What can hang from each mark
ponu: miteson vuvi
vavu: ginav
meru: vuvi
lamot: pefos
miteson: konol nilifa resu
ginav: ninero vuvi
ribup: meru mufo vupov
puzaz: miteson pefos vavu
pefos: puzaz
pakol: ponu
resu: ninero
ninero: resu
vupov: vuvi
vuvi: ginav
mufo: vavu vuvi

In the rows, 128 means zero.
Known rows, with every way that one mark hangs from another
ribup(vupov): [ 92 139 172 123 197 134 141 160 156 107 107 152 123 138 156 155 109 142
  78 132 116 117 108 129 125 127 123 105 135 122  97 117 155 133 124 102
 123 114 163 102 162 160 112]
pakol(ponu(vuvi)): [104 150 164 104 149 140 125 162 137  96 140 137 117 132 135 105 108 156
 130 191 134 112  98  98  97 150 172  71 149 116 124 137 169 123 135  98
 196 121 126 105 153 201 128]
puzaz(miteson vavu): [119 141 153 142 175 128 104 180 155 137 118 147 113  85 111 154 102 138
 127 167 146 123 156 142 117 126 147 106 139 119 152 102 144  94 120 159
 130  99 152 140 117 183 153]
ponu(miteson(resu(ninero)) vuvi(ginav)): [139 133 118 152 191  97  93 158 125 166 167 118 112 178 168 113 165 122
 138 153  94  72  80 125 107 173 155  82 140 151 171 201 143 111 194  80
 167 165 120 168 151 105 148]
ribup(meru vupov): [ 89 108 171 130 222 146 147 154 164  85 122 192 108 121 185 169 104 108
  45 114 125 129 104 131 156 150 108 113 157 121 108  91 135 124 118 130
 103 121 174  83 162 163  93]
pakol(ponu(miteson)): [109 131 166  94 161 126 140 158 162 120 121 131 116 152 113 141  77 156
  92 166 141 110 103 107 100 148 153  64 158 139 136 125 166 114 138 109
 166 136 140 122 156 182 125]
vavu(ginav(ninero(resu) vuvi)): [104 143 125  93 113 109 126 138 187 106 121 134 134 159 138 113 103 151
  38 114  66 142 143  84 131 118 126 144 194 150 157 140 157 117 123 136
 183 127 121 107 138 149  93]
lamot(pefos(puzaz(miteson vavu(ginav)))): [148 167 118  86 125 125 132 176 185 103 142 139 111 136 146 140  90 166
 108 166 107 139 150 112 149 119 137 100 131  86 165 148 170 150 121  83
 147 109 108 129 138 206 135]
vuvi(ginav(ninero)): [ 70 149 111 131 127 105 124 158 177 155 141 125 109 131 105 102 131 146
 124 116  85 132 103 126 135  90 117 140 157 153 151 139 140 161 133 140
 136 147 119 160 127 116 104]
ribup(meru mufo(vuvi(ginav)) vupov): [ 83 101 167 107 186 164 154 131 158 160 131 160 123 130 188 148  98  78
  33  71 148 138 129 131 137 110  71 114 130 138 104  69 126 139  93 123
 131 161 206  70 193 131 101]
meru(vuvi): [136 162 140 148 171  94 123 167 150 107 119 147  91 121 163 147 129 131
 114 132  89  97 138  71 129 140 156 106 158 114 166 157 169 130 148 116
 170 103 116 116 129 172 132]
puzaz(miteson): [135 150 150 116 178 130 100 164 121 133 150 150  98 122 115 135  89 144
 110 153 126  87 143 138 125 109 132 131 148 122 187 115 150 108 133 110
 131 101 149 143 160 176 118]
puzaz(miteson(konol resu(ninero)) pefos): [125 146 133 150 235 103  64 138  66 180 181  95 132 105  70 142  97 161
 145 157 144  90 129 135 127 116 129 197 127 150 161 117 133  46 184 105
 155 128 180 187 157 128 154]
vavu(ginav(vuvi)): [137 163 129  87 129 125 121 140 168 103 122 125 149 152 135 130  88 153
  54 127  70 109 138  71 124 117 142 140 160 146 132 141 146  95 124 120
 176 119 128 117 148 162 103]
pakol(ponu(vuvi(ginav(ninero)))): [ 71 145 151 105 128 126 121 160 144 116 143 126 117 128 116  92 132 160
 139 181 121 129  92 108  97 140 163  83 152 130 130 145 167 142 132 105
 195 131 120 117 145 180 118]
vavu(ginav(ninero vuvi)): [110 161 145  80 110 102 123 140 181 126 116 130 130 156 130 123 105 147
  36 126  49 136 134  84 129 129 132 155 176 156 139 146 145 103 129 124
 182 117 127 119 137 161  93]
puzaz(miteson(resu) pefos vavu(ginav)): [148 119 142 139 210 120  64 141 100 165 129 109 162  52  63 159 113 163
 124 167 132 139 163 110 119 136 175 141 123 147 126 124 142  48 142 152
 168 113 185 173 119 170 137]
mufo(vuvi(ginav(ninero(resu)))): [109 145 116 135 130 155 131 140 192 156 140 137 122 143 148  87 103 132
 117  94 132 116 114 104 118  60 118 131 184 180 170 105 139 153 125 150
 140 173 115 131 165 117  95]
vupov(vuvi(ginav(ninero(resu)))): [103 154 101 133 169 133 132 149 188 120 140 106 100 132 161  89 132 144
 110 114  90 113 110 109 105  92 153 129 175 149 161 139 128 182 169 167
 156 122  88 156 147 138  98]
ribup(meru vupov(vuvi(ginav(ninero)))): [ 68 111 159 127 216 142 147 145 177  97 123 159  99 115 195 144 136 117
  47 105  98 137  97 134 133 143 124 127 166 141 116 100 113 159 143 158
 118 115 153 105 163 153  75]
puzaz(vavu): [123 150 141 155 172 134 132 176 197 121 101 144 124 102 138 151  99 129
 121 154 130 135 128 104 125 127 151  92 142 122 103 111 142 108 123 169
 138 121 129 133 104 169 161]
lamot(pefos(puzaz)): [150 178 113  92 133 128 150 174 196  96 157 144 101 164 166 130  85 156
 105 158 103 128 128 100 159 112 127 107 136  86 158 152 170 167 138  71
 140 125  97 122 150 196 125]
lamot(pefos(puzaz(vavu))): [143 173 115 106 134 128 152 183 211 100 140 141 106 147 163 139  91 153
 113 166 112 146 133 102 156 121 134  95 131  87 141 145 166 161 132  95
 141 124  97 122 131 200 143]
vuvi(ginav): [ 96 151  96 137 144 130 121 159 163 134 150 120 126 127 111 108 114 151
 140 118 105 106 106 113 130  77 127 124 138 144 141 136 140 153 129 137
 132 150 120 158 136 115 113]
lamot(pefos(puzaz(miteson(konol) vavu))): [138 170 113 103 138 124 138 182 185 103 150 132 109 137 142 143  92 161
 121 166 124 138 148 119 150 115 127 107 130  88 163 133 166 144 130  86
 137 120 101 135 139 192 161]
puzaz(pefos vavu(ginav)): [130 137 127 136 193 131 107 141 161 134  99 133 170  63 104 142 113 165
 113 127 119 158 151  78 125 127 168 107 124 134  85 126 140  83 136 170
 164 139 162 152  88 162 160]
ponu(miteson): [158 135 140 123 196 119 141 158 166 136 124 154 109 165 151 151 100 125
  77 120 112  90 115 113 122 140 135  76 155 142 164 145 151 114 157 109
 127 153 133 147 152 142 147]
ponu(miteson vuvi): [165 137 139 129 201 124 127 163 139 120 142 166 108 165 194 124 154 117
 104 134 103  87 112 110 109 177 163  45 149 126 178 179 158 118 173  83
 156 160 115 137 153 150 172]
mufo(vavu vuvi(ginav)): [139 178 112 157 148 154 132 172 182 129 132 134 191 144 143  97 104  92
 118  78 149  97 128 127 119  32 128 131 182 211 173  79 131 152 124 119
 154 183 131 138 179 143  89]
miteson(konol nilifa resu): [148 133  83 189 213 111 100 136  85 133 185  63 102 167  67 155  76 117
 139 170 140  99  74  96 111 108 118 128 145 147 105 147 169  57 143  90
 171 131 103 178 176 130 162]
miteson(konol nilifa resu(ninero)): [123 145  91 193 206  91  81 139  94 161 185  60  87 194  82 143  64 124
 147 183 136  82  59 113 114 116  97 150 143 138 105 158 159  49 161  78
 175 120 112 182 160 120 165]
pefos(puzaz(miteson)): [139 143 152  87 144 130 132 151 152 128 136 157  94 159 132 134 122 173
 118 163 126 101 160 152 136 105 109 116 149  81 171 130 122 138 137 110
 128 106 127 146 170 157 120]
vuvi(ginav(ninero(resu))): [ 64 133  89 145 130 112 128 159 183 139 148 129 112 134 111  93 132 150
 124 104 103 139 111 125 134  80 112 128 172 147 169 137 149 175 128 153
 139 160 110 149 126 102 105]
vavu(ginav): [153 153 124  90 147 132 112 135 143 101 115 139 138 128 132 120  77 149
  75 121  79  98 128  85 128 108 148 104 160 129 130 148 157 114 117 100
 168 110 127 141 148 157 106]
pefos(puzaz(miteson(nilifa resu) vavu)): [142 123 140 131 155 120 119 154 150 146 133 131  87 152 103 157 126 162
 138 199 146 126 150 148 123 123 119  98 137  86 134 138 128 106 131 133
 139 101 127 157 152 167 138]
ginav(ninero): [101 156 159 121 149 101 132 161 182 149 127 156  82 146 135 122 110 122
  82 135  80 136 109 121 142 127 124 140 179 140 150 133 148 135 144 123
 146 119 124 136 132 162 112]
puzaz(pefos): [133 149 133 138 215 137 118 143 139 140 147 145 135 106 115 131 105 156
 117 122 124 123 127  89 136 109 145 144 127 134 124 129 142 103 163 139
 145 151 161 147 128 157 138]
lamot(pefos): [148 183 111 116 157 130 135 184 182 100 164 138 107 143 159 130  62 131
  99 147 102 121 109  85 154 114 143 114 134 117 159 144 190 149 136  72
 145 127 107 118 141 207 124]
miteson(resu): [166 150 142 152 195 122 108 160 135 137 160 109 113 146 124 151  85 114
 112 174 110  90  96  99 136 129 158 143 155 147 123 139 150  93 151 111
 155 116 131 150 170 151  97]
mufo(vavu): [145 181 128 155 182 121 134 193 165  94 125 154 168 145 139 129  98  89
  94 110 125 102 132 136 139  83 135 120 174 160 158 101 147 135 137 100
 158 138 137 134 151 176 114]
mufo(vavu(ginav)): [153 177 118 127 162 119 121 175 153  81 110 148 187 137 131 123  92 102
  74  98 102 101 142 122 135  81 143 111 179 163 152 115 151 128 122  85
 177 130 138 140 153 174 100]
pefos(puzaz(vavu)): [130 145 145 115 139 134 155 160 205 116 103 152 112 145 148 145 128 164
 123 163 128 133 150 127 138 118 122  88 146  82 112 125 116 137 130 152
 131 120 114 139 131 152 149]

Rows
[144 134 156 117 153 123 125 160 162 137 123 135 104 137 120 157 131 162
 131 192 138 120 161 151 133 127 128 111 146  91 142 124 118 112 135 139
 133 102 130 153 154 157 132] : pefos(puzaz(miteson(resu) vavu))
[127 127 140 117 145 126 129 155 164 134 124 148  87 149 110 147 129 171
 134 183 146 131 161 152 123 113 107  86 136  73 140 133 129 122 122 137
 132 105 126 147 140 172 150] : pefos(puzaz(miteson(nilifa) vavu))
[159 125 114 149 195 111 107 159 121 149 166 120 123 161 157 121 174 117
 133 143  99  84  91 115 104 167 170  68 142 156 171 196 153 118 180  90
 163 173 112 164 161 109 145] : ponu(miteson(resu) vuvi(ginav))
[141 122 123 147 183  94 107 160 132 165 163 122 111 167 155 118 187 112
 122 142  83 102  86 124 112 176 164  78 156 162 176 197 150 122 184  91
 167 172 113 165 154 111 139] : ponu(miteson(resu) vuvi(ginav(ninero)))
[139 122 109 168 244 113  69 129  43 170 197  86 120 110  35 151 100 157
 149 162 158 110 127 122 111 107 125 165 120 147 152 130 158  42 164 106
 162 137 167 186 165 151 160] : puzaz(miteson(konol nilifa resu) pefos)
[120 129 120 132 201 122  80 137 101 141 117 112 177  41  61 150 112 178
 132 129 143 145 178 116 111 113 152 130 123 138 131 100 143  51 132 155
 158 132 171 177 107 147 196] : puzaz(miteson(konol) pefos vavu(ginav))
[159 176 140 120 137 139 125 154 177 122 104 152 185 149 154 101  90  84
  60  76 113 111 138 115 122  62 137 128 210 208 170  89 140 129 120  94
 183 153 133 128 180 171  80] : mufo(vavu(ginav(ninero)) vuvi)
[131 144 141  94 117 128 151 148 206 110  95 142 132 151 145 145 128 175
 101 157 108 140 163 111 131 121 127 101 149  91 109 133 115 125 125 149
 150 119 115 131 131 152 139] : pefos(puzaz(vavu(ginav(vuvi))))
[ 84 142 107 157 140  80 121 164 164 122 126 134  93 119 142 121 162 144
 128 110  81 124 134  86 130 121 138 116 172 133 190 165 171 167 142 139
 169 127 102 128 117 132 119] : meru(vuvi(ginav(ninero(resu))))
[143 167 123 101 133 125 139 184 192 109 148 142 101 140 150 143  94 159
 117 171 120 138 146 118 153 120 132 104 126  85 166 139 169 153 129  91
 137 113 109 127 138 207 140] : lamot(pefos(puzaz(miteson vavu)))
[135 124 133  99 131 125 121 142 155 126 112 142 100 145 105 143 123 181
 120 174 129 132 166 143 121 113 113  80 139  77 139 142 132 117 112 126
 146  99 124 152 142 171 141] : pefos(puzaz(miteson(nilifa) vavu(ginav)))
[115 124 132 160 179 124  96 169 137 144 133 137  88 108  85 155  98 139
 136 180 156 131 142 138 105 121 129  88 130 110 144 121 162  85 112 151
 138  98 144 144 116 199 161] : puzaz(miteson(nilifa) vavu)
[143 183 122 125 150 115 128 177 171  83 117 139 194 153 134 128  98 104
  59 103  96 109 148 112 132  87 139 137 179 175 155 110 146 114 128 100
 184 138 139 122 150 175  98] : mufo(vavu(ginav(vuvi)))
[122 168 119 130 138 103 131 177 185  87 117 144 185 157 135 117 110 102
  47  93  95 132 151 121 138  90 128 140 202 179 172 109 151 131 127 111
 188 143 132 116 145 166  91] : mufo(vavu(ginav(ninero(resu) vuvi)))
[131 125 145 125 184 115 141 153 143 139 143 169  79 119 188 156 101  65
  50  96 112 123 153  90 157 151 106 111 145  97 155 117 147 123 121 127
 170 123 168  85 147 163 135] : ribup(meru(vuvi) mufo)
[103 106 189 105 201 167 159 131 155 151 124 176 115 136 205 156  83  68
  15  80 149 138 132 127 140 128  77 112 137 129 101  66 130 124  97 116
 137 146 210  55 197 155 107] : ribup(meru mufo(vuvi) vupov)
[128 140 146  92 118 122 147 148 203 122  88 152 116 143 140 137 134 170
 100 154 102 145 157 124 139 123 124  91 159  88 112 138 118 137 121 141
 148 112 111 145 128 151 137] : pefos(puzaz(vavu(ginav(ninero))))
[153 166 123 108 141 121 131 183 184 114 156 128 103 141 145 149  93 152
 119 185 118 135 140 117 153 128 138 111 130  93 161 143 168 143 135  87
 144 111 111 131 145 205 132] : lamot(pefos(puzaz(miteson(resu) vavu)))
[ 78 111 156 106 214 148 155 139 155 135 130 140 107 122 198 147 118  86
  29  86 118 139 124 133 128 133  98 113 123 115  97  95 118 159 124 140
 145 124 188  85 178 144 102] : ribup(meru mufo vupov(vuvi(ginav)))
[ 87 107 174 143 218 118 142 159 153  79 109 189  96 110 199 180 135 111
  50 113 108 129 120 108 150 173 123 104 159 115 128 111 149 129 127 126
 126 105 167  71 152 171  98] : ribup(meru(vuvi) vupov)
[143 176 114  92 115 124 150 174 219  96 137 129 123 155 162 140  94 161
  92 162  97 150 143  87 152 123 136 109 132  95 138 148 165 149 128  98
 154 125 101 112 129 201 135] : lamot(pefos(puzaz(vavu(ginav(vuvi)))))
[178 134 123 153 223 112 114 154 103 126 162 115 128 165 164 139 151 105
 119 144 112  76  97 110 105 178 166  71 154 151 164 173 156  80 186  71
 168 168 105 162 174 112 193] : ponu(miteson(konol resu) vuvi)
[130 137 124 106 150 125 127 141 128 124 150 133  88 171 103 136 118 175
 130 163 141 105 151 152 124  95  90 112 143  83 162 133 132 118 132 102
 134 114 114 159 174 146 153] : pefos(puzaz(miteson(konol nilifa)))
[ 97 113 178 102 229 151 159 139 155 126 123 153  98 129 214 159 104  76
   9  96 120 134 129 130 130 148 103 110 129 106  95  89 122 143 128 131
 145 111 192  73 183 167 109] : ribup(meru mufo vupov(vuvi))
[108 166 117 123 168 128 130 149 184 134 136 105  96 132 158  95 132 141
 111 123  76 109 105 108 103  97 158 138 166 151 147 142 120 172 172 161
 157 114  96 163 147 146  99] : vupov(vuvi(ginav(ninero)))
[ 69 106 154 148 203 116 138 155 154  87 115 176 104 104 182 168 150 121
  67 101 106 131 116 113 148 159 118 109 153 123 130 117 145 145 122 136
 124 118 163  83 149 147  94] : ribup(meru(vuvi(ginav)) vupov)
[121 129 126 122 149 123 131 151 151 126 125 131  99 144 100 150 126 175
 141 173 154 129 159 153 119 108 102  91 137  81 138 122 128 109 123 135
 134 113 115 157 143 151 178] : pefos(puzaz(miteson(konol nilifa) vavu))
[136 140 138 143 189 103 144 175 146 123 136 174 121 124 185 155 110  37
  41  77 120 127 166 112 162 134 104 114 159 120 170  98 144 132 121 113
 182 132 176  86 149 174 129] : ribup(meru(vuvi) mufo(vavu))
[ 91 129 131 108 154 123 128 155 129 112 140 110 136 140 115 111 131 161
 136 158 139 108  95 112  84 148 161  52 148 141 143 145 166 120 146  95
 184 163 115 137 156 142 168] : pakol(ponu(miteson(konol) vuvi(ginav)))
[125 180 133 122 136  99 130 177 179  99 111 142 183 156 130 124 111  99
  48 100  83 128 144 121 137  97 131 148 193 181 160 113 144 123 132 102
 189 135 137 123 146 176  91] : mufo(vavu(ginav(ninero vuvi)))
[115 162 108 160 136 141 135 172 197 131 132 143 181 149 142  87 116  89
 105  67 146 118 130 136 125  35 116 134 207 215 193  78 136 167 124 130
 159 188 123 131 171 132  85] : mufo(vavu vuvi(ginav(ninero(resu))))
[136 134 135 100 147 129 126 144 139 132 146 151  75 173 111 135 119 173
 123 172 133 106 151 150 128 101  97 104 143  76 166 142 134 132 133 105
 133 107 124 148 171 167 124] : pefos(puzaz(miteson(nilifa)))
[134 116  88 151 185 117 113 152 123 142 166 134  97 177 142 107 171 129
 137 132 111  99  91 114  92 148 139  31 130 132 171 206 168 129 161  87
 163 176 103 155 141 133 171] : ponu(miteson(nilifa) vuvi(ginav))
[118 133 156 168 224 106  63 161 119 196 144 116 130  76  83 159 113 155
 150 185 154 127 143 136 124 143 152 164 115 140 131 118 129  50 171 158
 151 112 192 169 109 166 150] : puzaz(miteson(resu(ninero)) pefos vavu)
[112 124 147 115 161 120 117 159 128 129 150 108 124 148 116 121 130 149
 132 185 132 105  85 109  87 168 177  58 148 149 138 160 166 116 153  95
 191 152 125 132 164 160 126] : pakol(ponu(miteson(resu) vuvi(ginav)))
[150 134 149 141 231 121  75 144  79 174 179 120 126  94  76 148 106 154
 129 162 138 103 141 123 128 122 152 176 126 148 164 124 143  69 170 120
 149 125 185 167 161 164 111] : puzaz(miteson(resu) pefos)
[108 133 130 159 220 124  93 156 114 151 133 120 157  47  67 157 119 166
 152 140 167 143 169 131 116 115 144 140 118 137 136  85 135  57 147 170
 137 140 171 173 107 151 208] : puzaz(miteson(konol) pefos vavu)
[177 178 130 123 148 157 125 153 168 105 109 149 198 145 157 107  79  89
  71  77 130  90 144 106 118  54 144 116 198 203 165  85 142 123 117  91
 180 155 134 125 188 171  85] : mufo(vavu(ginav) vuvi)
[106 161 171 114 209 130 154 167 150 132 100 119 156 150 182 144 117  76
  38  93 123 123 143 149 103 108 114 103 126 132  99  99 138 163 134  88
 181 117 186  93 187 176 122] : ribup(mufo(vavu) vupov(vuvi))
[116 132 144 121 181 122  85 145 137 153 120 127 168  62  78 151 121 180
 105 146 128 155 185 105 114 130 157 148 119 143 136 111 135  55 138 174
 163 125 185 145 103 178 154] : puzaz(miteson pefos vavu(ginav(vuvi)))
[116 131 149 149 214 128  92 161 131 162 127 143 138  54  82 154 121 163
 140 153 158 147 167 128 121 126 154 133 114 129 140 101 138  77 146 174
 136 127 185 156 101 179 168] : puzaz(miteson pefos vavu)
[126 120  70 160 192 113 116 145 105 131 169 111 115 171 129 112 168 131
 148 117 120  96  91 116  86 140 129  40 132 140 167 190 168 111 161  83
 162 190  91 171 147 101 210] : ponu(miteson(konol nilifa) vuvi(ginav))
[101 147 178  94 206 138 151 145 147 148 107 113 113 146 185 144 107 106
  46 111 113 122 132 128  98 125 116 101 109 106  84 115 142 155 134 102
 168 106 180  92 182 164 128] : ribup(mufo vupov(vuvi))
[129 128 133 175 235 113  78 154  96 166 149  93 157  51  56 169 118 154
 156 165 165 137 154 127 117 129 157 159 121 153 126  94 135  38 158 162
 149 136 174 183 124 142 190] : puzaz(miteson(konol resu) pefos vavu)
[127 125 123 141 220 127  79 134  80 166 177 136 100 111  62 134 104 166
 133 148 150 121 140 123 115 102 121 139 114 123 166 136 160  79 152 119
 146 128 176 158 142 188 138] : puzaz(miteson(nilifa) pefos)
[ 72 132 176  95 155 140 150 138 158 193 111 124 130 150 157 128 109 105
  59  87 130 141 128 136 109  92  81 114 120 144  97  97 147 153 102  98
 158 155 193  88 188 129 115] : ribup(mufo(vuvi(ginav(ninero))) vupov)
[143 137 129 149 239 117  77 138  62 162 182  97 145  88  61 150 103 157
 140 148 146 101 142 125 125 114 143 183 129 155 160 110 142  51 170 113
 150 139 170 185 164 133 154] : puzaz(miteson(konol resu) pefos)
[122 138 109 143 189 124  96 149  85 131 170 117  92 137  75 139  82 144
 132 151 148  95 130 138 108  95 106 122 140 123 175 122 166  84 127  96
 142 113 130 161 164 159 164] : puzaz(miteson(konol nilifa))
[133 146 137  93 147 126 134 147 139 119 139 141 105 154 121 137 121 176
 125 153 132  98 160 154 133  98 102 123 150  88 169 119 120 124 137 106
 128 115 119 159 175 135 149] : pefos(puzaz(miteson(konol)))
[102 140 142 130 167 112 116 141 189 152  99 128 164  83 102 144 129 165
  88 129  98 183 154  78 125 141 156 147 139 153  91 124 132  75 144 187
 174 143 162 137  81 165 152] : puzaz(pefos vavu(ginav(ninero vuvi)))
[151 129 138 111 157 122 118 144 126 142 159 132  77 178 104 143 119 164
 127 189 133 102 140 148 129 112 107 116 143  88 159 150 134 117 140 101
 140 103 123 155 181 161 112] : pefos(puzaz(miteson(nilifa resu)))
[138 140 132 111 169 127 142 159 158 123 142 164 152 141 167 144  79  46
  12  75 117 132 162 119 159 115  94 133 157 139 146  84 127 114 108 117
 181 146 184  89 160 167 111] : ribup(meru mufo(vavu(ginav(vuvi))))
